Each row was made from one walk, in order. Every step used is in the known rows, and no mark comes twice. Write each row's walk.
Known rows:
zomi > mude > penos: 0.214, -0.287, 0.394, 0.590, -0.043, -0.915, 0.075, -0.346, -0.762, 0.678, -0.464, 0.002, -0.007, 0.581, 0.161, 0.432, -0.157, 0.545, 1.576, -0.143
penos > diboz: 0.027, -0.093, -0.391, 0.376, 0.178, -0.847, 0.317, 0.684, 0.376, 1.559, 0.074, 0.622, -0.221, -0.031, 0.574, -0.271, 0.023, 0.463, -0.887, 0.104
fiza > penos > mude > zomi: 0.131, -0.081, 0.161, 1.759, -0.063, -0.546, 0.328, -1.346, -0.191, -1.380, 0.415, 0.038, -0.242, 0.357, -0.345, -0.080, -0.407, 0.938, 0.353, -0.325
mobus > zomi > mude: 0.688, -0.538, 0.088, 0.274, 0.159, -0.673, -0.227, 0.539, -0.610, -0.651, -0.358, 0.322, -0.274, 0.093, 0.384, 0.600, 0.152, -0.268, 1.586, -0.176
penos > fiza > zomi: 0.987, 0.119, -0.488, 0.433, 0.101, -0.767, -0.107, -0.561, -0.567, 0.462, 0.088, 0.392, -0.409, -0.418, -0.470, -0.200, -0.111, 1.131, 2.354, -0.271
diboz > penos > mude: -0.083, 0.133, 0.347, 1.012, 0.538, -0.326, 0.315, -0.793, 0.006, 0.439, -0.194, -0.029, 0.050, -0.039, -0.629, -0.188, -0.150, 0.048, -2.028, -0.318
zomi > kigeso > penos > mobus: 0.039, -0.244, 0.268, 0.021, 0.047, -1.954, -0.466, -0.008, 0.217, 2.002, 0.887, 0.388, -0.605, 0.031, 0.407, -0.374, -0.382, 1.650, 1.252, 0.081
fiza > zomi > kigeso > penos > mobus: 0.293, -0.141, 0.170, 0.348, 0.284, -1.997, -0.566, -0.444, 0.211, 1.790, 0.846, 0.521, -0.783, -0.123, 0.066, -0.407, -0.453, 2.200, 1.839, -0.141
penos > fiza > zomi > kigeso: 0.569, -0.102, -0.351, -0.886, 0.019, -1.485, -0.754, -0.976, -0.567, 1.014, -0.207, 0.169, -0.550, -0.706, -0.192, -0.182, -0.217, 1.016, 5.370, 0.072
kigeso > zomi > mude: 0.195, -0.004, 0.074, 1.552, 0.214, -1.163, -0.797, -0.772, 0.083, 0.554, -0.515, 0.478, -1.144, -0.200, 0.323, 0.154, 0.043, -0.176, 1.720, -0.016
mude > zomi > kigeso: -0.272, -0.270, -0.006, -0.570, -0.490, -0.945, -0.644, -0.931, -0.052, -0.293, 0.118, -0.040, -0.319, -0.086, 0.332, 0.174, -0.308, 0.415, 4.154, 0.294
diboz > penos: -0.326, 0.091, 0.264, -0.037, 0.270, 0.381, -0.075, -0.408, 0.414, -0.326, 0.163, -0.024, 0.018, -0.279, -0.684, 0.082, -0.004, -0.191, -2.477, -0.242
mobus > penos: 0.076, 0.529, 0.071, -0.104, -0.132, 0.634, 1.006, -0.596, -0.449, -0.071, -0.320, -0.021, 0.925, 0.007, -0.755, -0.173, -0.046, 1.121, 1.062, -0.127
fiza > zomi: 0.476, 0.181, -0.186, 0.551, 0.427, -0.097, -0.137, -0.853, 0.021, -0.361, -0.122, 0.244, -0.350, -0.310, -0.692, -0.067, -0.143, 1.022, 1.253, -0.394
mobus > zomi > mude > penos: 0.563, -0.496, 0.344, 0.294, -0.131, -0.907, 0.372, -0.031, -0.901, -0.021, -0.357, 0.038, 0.259, 0.665, 0.179, 0.560, -0.236, 0.951, 2.394, -0.271
zomi > kigeso: -0.201, -0.190, 0.046, -1.185, -0.069, -0.859, -0.715, -0.543, -0.126, 0.650, -0.266, -0.146, -0.256, -0.376, 0.208, -0.017, -0.129, 0.075, 3.450, 0.286
penos > mude > zomi > kigeso: -0.143, -0.240, 0.081, 0.118, -0.291, -1.339, -0.394, -1.244, -0.264, 0.152, -0.096, -0.049, -0.286, 0.027, 0.274, 0.018, -0.402, 0.580, 4.178, 0.191
mude > zomi: -0.057, -0.104, -0.069, 0.793, -0.522, -0.076, 0.105, -0.460, 0.063, -1.189, 0.492, 0.133, -0.090, 0.365, 0.159, 0.253, -0.222, 0.488, 0.955, -0.001
diboz > penos > mobus: -0.056, 0.305, 0.362, 0.343, 0.195, -0.427, 0.254, -0.100, 0.539, 0.620, 0.868, 0.483, -0.245, -0.068, -0.353, -0.058, -0.251, 0.163, -2.903, -0.365
fiza > penos > mobus > zomi: 0.739, -0.175, 0.171, -0.043, 0.060, -0.555, 0.609, 0.242, -0.010, -1.181, 0.965, 0.309, 0.032, 0.116, -0.232, -0.006, -0.381, 1.200, 0.000, -0.598

Which walk is each row?
0.155, -0.043, 0.323, 1.272, -0.079, -1.359, -0.069, -1.083, -0.359, 0.940, -0.482, 0.175, -0.443, 0.421, 0.112, 0.227, -0.309, 0.987, 2.515, -0.156
kigeso > zomi > mude > penos
0.249, 0.500, 0.179, 0.999, 0.227, -0.076, 1.163, -0.921, -0.682, 0.645, -0.592, -0.059, 0.763, 0.192, -0.676, -0.387, -0.185, 1.102, 0.856, -0.220
mobus > penos > mude
-0.131, -0.001, 0.187, 1.661, -0.100, -0.352, 0.363, -1.098, 0.068, -0.840, 0.326, 0.131, -0.030, 0.331, -0.341, 0.108, -0.338, 0.440, -0.620, -0.228
diboz > penos > mude > zomi
1.072, -0.455, -0.101, 0.076, -0.503, -1.565, 0.366, 0.330, -1.467, 1.000, -0.041, 0.222, 0.154, 0.423, 0.367, 0.283, -0.125, 0.916, 3.345, -0.073
mobus > zomi > mude > penos > fiza
0.446, -0.184, -0.163, 1.084, 0.344, -1.662, 0.316, -0.108, -0.253, 1.929, -0.363, 0.752, -0.416, 0.253, 0.347, 0.019, -0.189, 1.328, 0.903, -0.192
fiza > zomi > mude > penos > diboz
0.096, -0.049, 0.020, 1.684, -0.259, -0.573, 0.411, -0.835, -0.226, -0.618, 0.212, 0.134, -0.064, 0.498, 0.085, 0.035, -0.337, 0.544, 0.961, -0.087
penos > mude > zomi
0.780, 0.190, -0.311, 0.430, 0.283, -0.560, -0.129, -0.801, -0.324, 0.212, 0.186, 0.403, -0.387, -0.582, -0.940, -0.157, -0.109, 1.049, 0.819, -0.462
diboz > penos > fiza > zomi
0.695, -0.163, 0.195, -0.078, -0.303, -0.843, 1.052, 0.458, -0.263, -0.045, 0.713, 0.274, 0.489, 0.645, 0.115, 0.189, -0.538, 1.672, 1.300, -0.460
mude > penos > mobus > zomi
-0.101, 0.050, 0.106, 0.064, -0.347, -0.986, 0.134, -1.506, -0.521, 0.125, -0.266, -0.059, 0.171, 0.028, -0.117, -0.069, -0.425, 1.159, 4.805, 0.155
mobus > penos > mude > zomi > kigeso
0.625, 0.168, -0.306, -0.920, -0.054, -1.146, -0.267, -1.268, -0.821, 1.001, -0.368, 0.159, -0.097, -0.700, -0.577, -0.262, -0.234, 1.568, 5.918, 0.001
mobus > penos > fiza > zomi > kigeso
0.164, -0.059, -0.098, -0.744, 0.258, -0.948, -0.821, -1.223, -0.091, 0.351, -0.361, 0.062, -0.543, -0.623, -0.337, -0.064, -0.247, 0.918, 4.477, -0.042
fiza > zomi > kigeso
0.975, 0.085, -0.308, 0.457, -0.059, -1.031, 0.264, -0.843, -0.847, 0.767, 0.032, 0.272, -0.094, -0.044, -0.562, -0.163, -0.326, 1.884, 3.123, -0.393
mude > penos > fiza > zomi
0.435, -0.542, -0.232, -0.464, -0.327, -2.067, -0.698, 0.108, -0.795, 2.111, 0.410, 0.086, -0.404, -0.214, 0.465, -0.427, -0.073, 1.472, 3.499, 0.393
zomi > kigeso > penos > fiza
0.828, -0.405, 0.178, 0.541, 0.160, -1.135, -0.027, 0.720, -0.436, -0.089, 0.132, 0.632, -0.433, 0.185, 0.518, 0.523, -0.006, -0.072, 1.009, -0.301
penos > mobus > zomi > mude
-0.245, -0.647, 0.104, 0.080, -0.236, -1.602, -0.911, -0.645, 0.007, 0.597, 0.525, -0.048, -0.479, 0.101, 0.373, -0.145, -0.290, 1.938, 3.124, 0.305
mude > zomi > kigeso > penos
0.200, -0.297, -0.061, 0.790, 0.115, -1.597, 0.388, 0.360, -0.255, 2.103, -0.310, 0.630, -0.239, 0.415, 0.698, 0.061, -0.111, 0.838, 0.320, -0.002
zomi > mude > penos > diboz
0.949, -0.136, -0.400, 0.788, 0.203, -1.353, -0.346, -0.486, -0.556, 0.975, 0.351, 0.396, -0.549, -0.294, -0.395, -0.402, -0.135, 2.155, 2.302, -0.235
kigeso > penos > fiza > zomi
0.347, -0.316, 0.082, -1.288, -0.186, -1.310, -0.161, 0.048, -0.127, 0.357, 0.326, 0.185, -0.097, -0.171, 0.363, 0.067, -0.384, 0.855, 3.911, 0.004
penos > mobus > zomi > kigeso
1.082, 0.068, -0.177, 0.963, 0.305, -0.980, -0.160, -0.614, -1.163, 0.555, -0.604, 0.608, -0.433, -0.340, -0.444, 0.171, 0.138, 0.711, 2.931, -0.291
mobus > penos > fiza > zomi > mude
1.037, 0.455, -0.449, 0.390, 0.032, -0.395, 0.563, -0.943, -0.882, 0.417, -0.128, 0.381, 0.205, -0.403, -0.965, -0.312, -0.135, 1.853, 3.087, -0.365
mobus > penos > fiza > zomi
0.802, -0.606, 0.240, 0.817, 0.219, -1.551, -0.233, 0.749, -0.427, 0.352, 0.331, 0.629, -0.536, 0.299, 0.567, 0.361, -0.038, 0.769, 0.939, -0.251
kigeso > penos > mobus > zomi > mude
0.336, 0.008, -0.151, -0.211, -0.188, -0.544, 0.020, 0.042, -0.437, 0.725, 0.384, 0.175, -0.028, -0.338, -0.303, -0.104, 0.053, 0.030, -0.572, -0.033
diboz > penos > fiza
0.624, 0.112, 0.370, 1.092, 0.152, -1.515, 0.289, -0.497, -0.379, 1.244, 0.305, 0.656, -0.468, 0.448, -0.027, 0.180, -0.451, 1.239, 1.037, -0.489
fiza > zomi > mude > penos > mobus
0.423, -0.560, -0.309, -0.078, -0.587, -2.105, -0.659, -0.117, -0.763, 1.485, 0.664, 0.161, -0.425, -0.023, 0.536, -0.303, -0.182, 1.753, 3.972, 0.393
mude > zomi > kigeso > penos > fiza
